Each row comes from the steps of one path. Every step used is in the known rows, and no mark comes twice. Write the path behind each row, first mark first.
In the rows, 128 means zero.
Known rows
K, L, E, M, A: [158 136  76  92 114 108  84 168  92 166 134 166 114 150 130  95 143  49
 155 129 115  83 145 136 127 111 133  87 194 148 157 110 169 119 113 119
  96 153  75 110 132 142  66 156 103 135 114 136  70  89 165]
M, Q, L: [116 147 116  72 138 125  63 140 154 166 183 147 101 113  96 113 154 155
 173  86  96 119 117 130 110 137 173 184 127 112  76 160 167 117 117  91
 125 125 147 149 137 145 149 127 117 165  97 109 105  97 132]
C, A, R: [196 184 151  78 115 107  92 160 148 128 130 104 103 138 140 132 104 176
 142 130 132  87 154 146 130 135 142  89 130 134 201 149 120 147 103 132
 133 129 110 138 109 119 114 125 142 129 107 160 135 142 101]
K, M, E, L: [ 98 152 102  90 105 129  93  98 167 141 115 165  97  84 152 120 147  91
 126  72 105 153  98 127 154 106 142  88 109 113 144 144 162  94 107 122
  99 131 105 101 158 149  91 151 188 151  88 112 167 108 109]
G, A, C: [155 206 125  72 149 102 104 127 113 139 152  97 129 174 159  98 113 133
 126 173 137 161 126 129 138 121 135 176 131 119 189 132 126 123 114 155
 133 165 129 132 129 145 103  90 164  73 159 139 143  92  94]
K, M, E: [125 131 138  97 111 125  82  94 174 144  95 158  97 127 167 114 153 102
 113  76 117 150 115 116 155 106 150  88 105 107 153 156 168 125 113 116
 104 116 100 123 143 153  82 105 173 138 131 114 160 125  98]
E, M, K: [164 110 127  86  90 106  59  80 158 148 105 132  98 147 162  83 143  84
 126 145  74 123 106 134 144 134 141 130 134 133 167 124 190 144 160  80
 133  92 137 150 147 165 155 157 177 154  77 194 142 123 146]
R, A, M, K, W: [209 113 123  77 149 123  74  68 134 181 125  74 110 151 149 105 155 103
 154 194 103 128 117 176 137 120 138 145 126  81 165 182 202  88 129 112
 135  77 138 160 113 128 152  94 167 118  82 152 182 117 124]
L, E, M: [159 107 115 106  84 127 102 127 124 161 114 138  98 185 169  95 136  59
  94 107 129 132 160 130 135 105 123  74 161 132 151 118 179 142 130 124
 116 134 134 128 174 136 122 189 129 172 117 137 100 109 185]
G, A, M, K, L, E: [228 120 103  34 129  96  27  99  88 182 141 104 106 147 125  93 132  74
 125 201 107 119 109 180 169 121 150 149 112  95 211 159 167  84 116 119
 128 134 114 150 177 151  83  91 172 103  87 110 121  74  86]
C, A, L, Q, M: [173 198 101  83 141 129  84 143 151 144 147 127  86  85 143 127 100 172
 166  96  98 112 134 119 144 150 112 137 139 135 157 211 108 116  98 146
 110 136 143 135 172 119 152 131 150  99  86 149 124 126 158]
M, A, L: [166 214 101 107 144  76  67 186 103 151 136 174 127  95 119 147 135 137
 148 156  97 152 132 105 129 132 113 172 153 151 145 164 132 115  91 115
 135 131 125  77 146 124  98 172 118  93 118 157 112 114 135]
R, A, L: [132 191  80  96 163 116 109 129 111 160 128 114 125 122 136 146 124 164
 153 133 115 149 104 151  97 135  92 127 167 115 127 183 159 112  95 121
 144 137 133 111 131 100 126 131 150  80 110 168 138 113 166]
M, E: [ 72 133 127 157 130 120 101 132 124 129 104 157 128 122 168 127 149 122
 108  53 129 151 123 114 145 110 141 119 106 120 112 123 138 132 100 138
 129 146 115 136  95 164  83 137 186 131 142 132 121 122 109]
C, A, M, E, L: [149 178 119 121 120 137  70 106 150 150 129  99  98  87 174 122  95 105
 118 110 115 118 109 148 166 127 147 113  99 136 185 169 148 101  96 130
 122 125 118 136 112 139 116 192 159 124  63 131 119 130 132]
A, L, E: [145 138  76  76 131 126  87 169  96 173 135 149 121 119 127 153 130 122
  78  92 123 138 147 138 114 122  82 133 156 123 113 151 140 105 100 129
 130 139 120  88 191 107  88 181 149 135 118 131  72  94 173]
R, A: [135 160 116 126 151 126 126 114 117 144 125 101 123 153 135 117 133 141
 173 165 135 133 129 150 110 124 124 100 154 111 137 176 161 119 117 126
 135 143 139 140 106 114 145 115 137  92 129 146 158 121 151]
L, Q, M, A: [157 162 132 136 133 117 120 150 142 131 150 144  78 108 118  82 163 146
 190 114 108 144 161 111 149 135 147 134 133  95 128 198 100 137 115 146
  83 106 174 137 152 149 185 106 129 114 133 110 165 112 136]
Q, M, K, L, E: [193 110 122  72 108 136  40 106 111 157 124 111 107 131 142  98 186 129
 144 132 107  97 154 182 149 124 119 100 144  92 152 183 170  89 127 114
  89 117  90 126 153 169 132  97 185 138 103 115 113  98 136]
K, M: [165 141 136  64 104 125  99  86 182 141 114 139  98 129 132 121 135 108
 139 126 119 131 124 124 143 123 148  95 122 123 162 152 156 113 132 119
  99 101 105 114 177 130 119  94 142 138 121 107 169 130 113]
C, A: [169 174 142 107 120 126  95 129 133 129 132 118 117 123 150 121  87 135
 162 162 129  94 140 126 139 131 130 118 135 156 167 170 136 121 110 134
 135 142 123 146 132 127 129 127 122 106 100 152 117 150 133]
C, A, L, Q, M, K, W: [211 170 105  52 144 118  58 139 145 167 155 133  93  82 138 112 122 160
 176 126  75  91 136 118 142 150 108 178 135 126 152 202 126  91 100 147
 123 114 143 147 183 140 150 101 174 103  53 162 141 119 137]
E, M, Q, L: [140 148 108  73 106 129  58 114 179 162 156 146  80 150 146  95 145 109
 150  75  74 122  93 121 119 137 176 138 138 127 115 130 189 146 133  79
 121 105 149 156 152 158 166 179 126 177  68 153 127  98 169]
Q, L, E, M, A, C: [156 160  86  85  99 135  50 165 132 187 152 130 116 162 134  85 187 106
 107 107 120 113 157 130 101 114 132 143 165 163 163 152 195 127  93 110
 109 146 124 106 152 141 149 220 124 159 147 135  50  63 205]
K, L, Q, M, A: [146 156  77 118 158 131 114 163 117 137 163 153 106  91  88  94 164 125
 209 105 102  89 130 131 137 137 155 136 159 115 134 164 109 114 111 141
  75 131 102 125 122 142 120  74 120 105 125 106 127  99 130]
K, M, E, L, Q: [ 89 140  95  99 122 126 110 110 183 142 125 174  82  73 127  91 148  91
 147  49 107 150  98 116 157 113 154 103 108  96 127 155 147 114 116 138
  90 124 125 114 162 150 107 135 196 148  96  98 171 105 105]
Q, L, E: [132  96  81  97 107 151  75 153 115 175 151 128 127 123 101 118 178 125
 106 100 133  93 154 152 101 120 122 124 137 139 118 154 167 104  91 124
 117 159 126 122 174 135 150 181 122 169 136  85  42  72 186]
Q, L, A, M: [156 125  77  76 128 147  59 132 157 175 165 126 111 119 113 115 148  99
 116 113 132 114  92 139  98 137 132 139 125 167 188 162 170  76 112  95
 109 125 119 105 159 126 184 168 119 134  95  79  82  59 156]

Write each row's path
[110 196  74 119 170 129 105 135 125 156 135 124  96 109 147 116 155 175
 164  72 107 162 113 137 119 129 108 121 149  89 118 215 148 124  82 140
 120 130 149 135 130 125 136 121 198  85 116 147 157  99 165]
R, A, L, Q, M, E
[118 127  72  87 159 118  84 148 126 162 144 159 121 128 139 118 130  49
 137  99 139  97  84 140 127 109 140 119 150 152 184 125 158  79 123 113
  93 132  59 106 101 141  70 110 137 106  89 104  97  72 118]
K, L, A, M, E
[ 80 195  62  83 144 126 131 163 143 141 173 150 130 106 126 104 107  73
 140 140 140 154  98 123 103 128 105 149 170 156 159 111 136  91 130 129
 107 150 143  55 134 131 150 175 170 116  87 126 139  72 140]
E, L, A, C
[191 193  82  22 127  81  49 145  86 177 155 152  77 153 160 106 103 107
 130 144  91 160 115 124 141 129 128 145 148 106 149 145 157 121  96 119
 144 171 160 138 227 150  87 148 159 105  82 140 124  79 133]
G, A, L, E, M, Q
[186 123 158  96 102 135  54  77 146 147 116  96 103 125 154 108 174 158
 142 153  98 132 144 166 157 131 126 118 118  91 149 188 159 103 126 112
 103  96 128 141 157 172 177 108 189 134 101 136 157 119 124]
Q, M, K
[146 147  85  64 120 121  79 180 151 158 168 148 107 126  92 119 162 150
 126 109 144 102 115 136  76 132 131 120 142 158 178 138 148 108 103 101
 111 148 119 104 147 125 160 159 140 138 112 104  87  56 129]
Q, L, A, R
[204 166 148  97 121 138  71  96 152 152 128  81 105 132 160 124  87 121
 125 151 123 106 128 144 153 132 142 127 103 137 210 182 149 112 114 125
 123 104 113 141 121 120 139 148 116 122  87 135 119 140 137]
C, A, M
[173 196  74  68 154  99  87 143  81 152 149 138 114 113 128 134 104 148
 132 163  99 161  90 130 139 147 114 161 129 121 160 147 112 110  97 134
 151 178 142 129 191 133  93 118 158  69  93 130 131  96 103]
G, A, L
[ 50 148  86 164 135 133 120 145 110 129 130 164 124  74 141 122 135  95
 118  62 115 157  96 132 141 114 129 119 117 111 102 108 133 110  99 141
 121 155 127 117 108 158  92 192 197 136  95 119 126 104 120]
M, E, L
[175 191  97 104 132  80  53 202  78 169 133 175 120 113 121 139 137 113
 141 148 112 146 164 115 122 118 100 147 166 139 147 170 143 109  84 119
 124 138 132  59 173 128  91 190 112 110 132 148  86  95 149]
M, A, L, E
[239 126 151  65 121 117  36  84 154 173 129  90 106 128 158 112 113 106
 141 182  96  81 130 155 161 128 136 166 112 126 210 182 178  81 125 119
 129  84 122 160 135 144 136 110 154 127  57 151 137 140 108]
C, A, M, K, W
[140 161 135  83 108 106  91 107 172 151 134 151  80 164 172  95 117  96
 147  93  83 147 103 106 141 135 173 125 144 115 123 115 175 153 145  88
 128  97 152 159 143 158 142 157 127 167  76 169 155 125 146]
E, M, Q
[163 148 105  67 145 130  58  97 141 198 158  86  82 161 131 103 153 119
 155 122 121 136 133 181 121 112 156 126 132  79 139 206 215 107 104  98
 126 107 144 146 134 123 150 148 133 143 107 111 120  86 170]
R, A, M, Q, L, E
[133 128 112  62 120 122  52 154 137 178 179 147  93 132 102 108 161 136
 158  78 110 115 151 141 106 122 166 159 136 104  75 163 179 110 114  99
 126 137 145 141 173 150 134 154 128 180 116 101  80  84 149]
M, Q, L, E
[166 155 121 113 142 134 112  82 135 158 120  72 113 154 151 117 133 123
 139 162 133 152 116 172 132 125 135 109 135  95 167 184 178 110 120 116
 132  94 133 137 105 106 148 131 135 102 117 135 161 122 157]
R, A, M
[115 165  79  66 141 141  78 160 156 164 174 134 129 141 123 107 157 121
 131 112 153 121 111 121  78 129 112 172 155 184 176 150 162  95 113 113
 103 155 122  93 133 132 167 142 134 123 142 113  69  54 157]
Q, L, A, C
[ 75 139  58 133 145 148 171 153 140 128 178 150 104  41  64  96 118 102
 157 101 102 132  84 125 126 142 133 155 134 108  89 123  90 112 130 153
 115 136 174 118 160 119 166 166 153 142  76 102 156 103 141]
E, L, Q
[ 36 135  82 168 150 128 144 155 125 125 147 175 109  59 118  97 147  99
 137  43 105 152  98 118 144 115 139 139 112 101  76 116 113 129 106 155
 112 153 156 128 117 151 106 175 203 142  99 108 142  95 118]
M, E, L, Q
[106 204  78 124 140 131 146 159 151 129 176 131  95  71  99  79 153 130
 175 120 100 161 131 128 141 130 128 153 146 100 121 155 101 112 107 157
  85 126 167  88 147 146 182 162 164 121 100 112 168  92 153]
E, L, Q, M, A, C
[134 164 109 120 130 138  87 119 161 146 144 113  88  80 153 107  94 103
 138  91 112 124 107 135 169 132 151 132  95 120 175 179 139 115 105 145
 117 120 138 141 123 141 124 178 160 132  67 128 128 121 130]
C, A, M, E, L, Q
[150 113 133 113 135 130 101 111 160 136 140 124  81 102 107  75 175 155
 176 104  88 135 148 138 149 137 144 150 120  73 123 198 125 134 140 139
  93  98 172 159 163 155 195  75 184 137 108 118 164 114 127]
L, Q, M, K
[107 178 117  71 154 109 105 158 162 145 149 145 123 182 164 104 111  86
 131 146 171 154 141 101 100 115 108 158 163 164 194 129 147 109 138 122
 111 137 124  76 119 133 134 114 149  97 156 135 129  80 122]
L, A, C
[151 205  92 118 163  82  85 195 117 151 146 177 112  81  91 120 134 139
 183 132  91 150 132  95 131 140 126 192 154 131 138 176 114 121  99 125
 120 123 154  83 163 123 120 154 120 101 122 147 123 105 130]
M, A, L, Q
[149 198  74  83 151 107  79 148 100 150 151 147  87 100 141 113 130 164
 140  98  92 173  98 122 156 142 129 155 110  88 148 177 101 123  82 157
 123 160 156 146 191 156 109 100 195  69 102 116 146  84 106]
G, A, L, Q, M, E
[111 201 123 104 160 123 128 120 141 147 135  78 135 181 162 105 137 148
 149 153 152 155 144 147 109 114 120 139 164 110 155 163 168 134 115 139
 130 127 124 116  70 113 134 100 160  83 175 166 149 112 149]
R, A, C
[122 184  64 105 177 116 129 141 123 159 138 123 107 104 109 117 129 158
 177 117 110 145 109 141 102 138 106 150 155 100 116 192 137 121 104 135
 141 136 162 129 141  95 138 119 161  84 117 153 147 110 165]
R, A, L, Q
[220 141 133  57 129  93  41  78 109 162 130  91 103 133 140  96 122 107
 129 199  98 152  84 162 174 125 152 170  87  89 210 166 155 105 135 114
 140 127 145 156 165 153 120  96 171 103  83 125 155 106  75]
G, A, M, K
[203 156 115  38 132 113  36 109 114 185 175 107  76 148 132  99 128 108
 129 144 103 147 113 160 160 125 172 156 101  89 166 178 169 101  99 112
 133 144 156 157 190 155 121 128 131 129  93  79 116  71 109]
G, A, M, Q, L, E
[190 193  97  68 109 124  59 145 126 169 125 135 101 130 170 130  83 110
 119 118 111 102 145 123 131 131 100 110 161 167 179 176 159 121  91 122
 137 150 125 119 186 122 110 197 140 124  79 169  79 121 186]
C, A, L, E, M
[158  76 104  59 123 105  40 133  96 168 131 142 130 118  95 100 159  87
 150 150 110  65 138 173 131 110 122 144 149 114 133 141 185  94 149 109
 122 133  91 125 142 152  82 107 180 142 109 133  80  97 117]
M, K, L, E
[130 139  76  84 133 133  76 156 137 156 170 156 119 109 100 113 143 109
 149 129 146 107 102 122  82 134 125 134 147 184 156 154 150  93 109 104
 108 160 130 117 165 131 178 161 118 124 108  97  76  59 156]
Q, L, A
[138 166 119  32 131 100  52 179 165 162 187 167  77 134  88 113 147 149
 168  84 118 113 131 133  90 135 175 154 134 116 126 146 166 115 123  83
 117 128 146 132 155 140 139 126 141 164  92 108 122  68 107]
M, Q, L, A, R
[200 179 130  52 141  95  63  96 121 165 158 101  82 149 144 103 105 111
 141 165 100 166  98 149 170 131 180 162  85  82 175 161 145 110 123 121
 136 123 156 161 167 151 111  93 136 103  82  99 166 103  76]
G, A, M, Q
[187 190 147 130 108 117  77 129 121 136 127 120 102 137 162 116 160 151
 166 161 113 151 169 137 155 129 138  97 143 120 161 186 136 118  82 130
  89 107 128 110 147 161 160 133 123 109 124 119 161 118 134]
Q, M, A
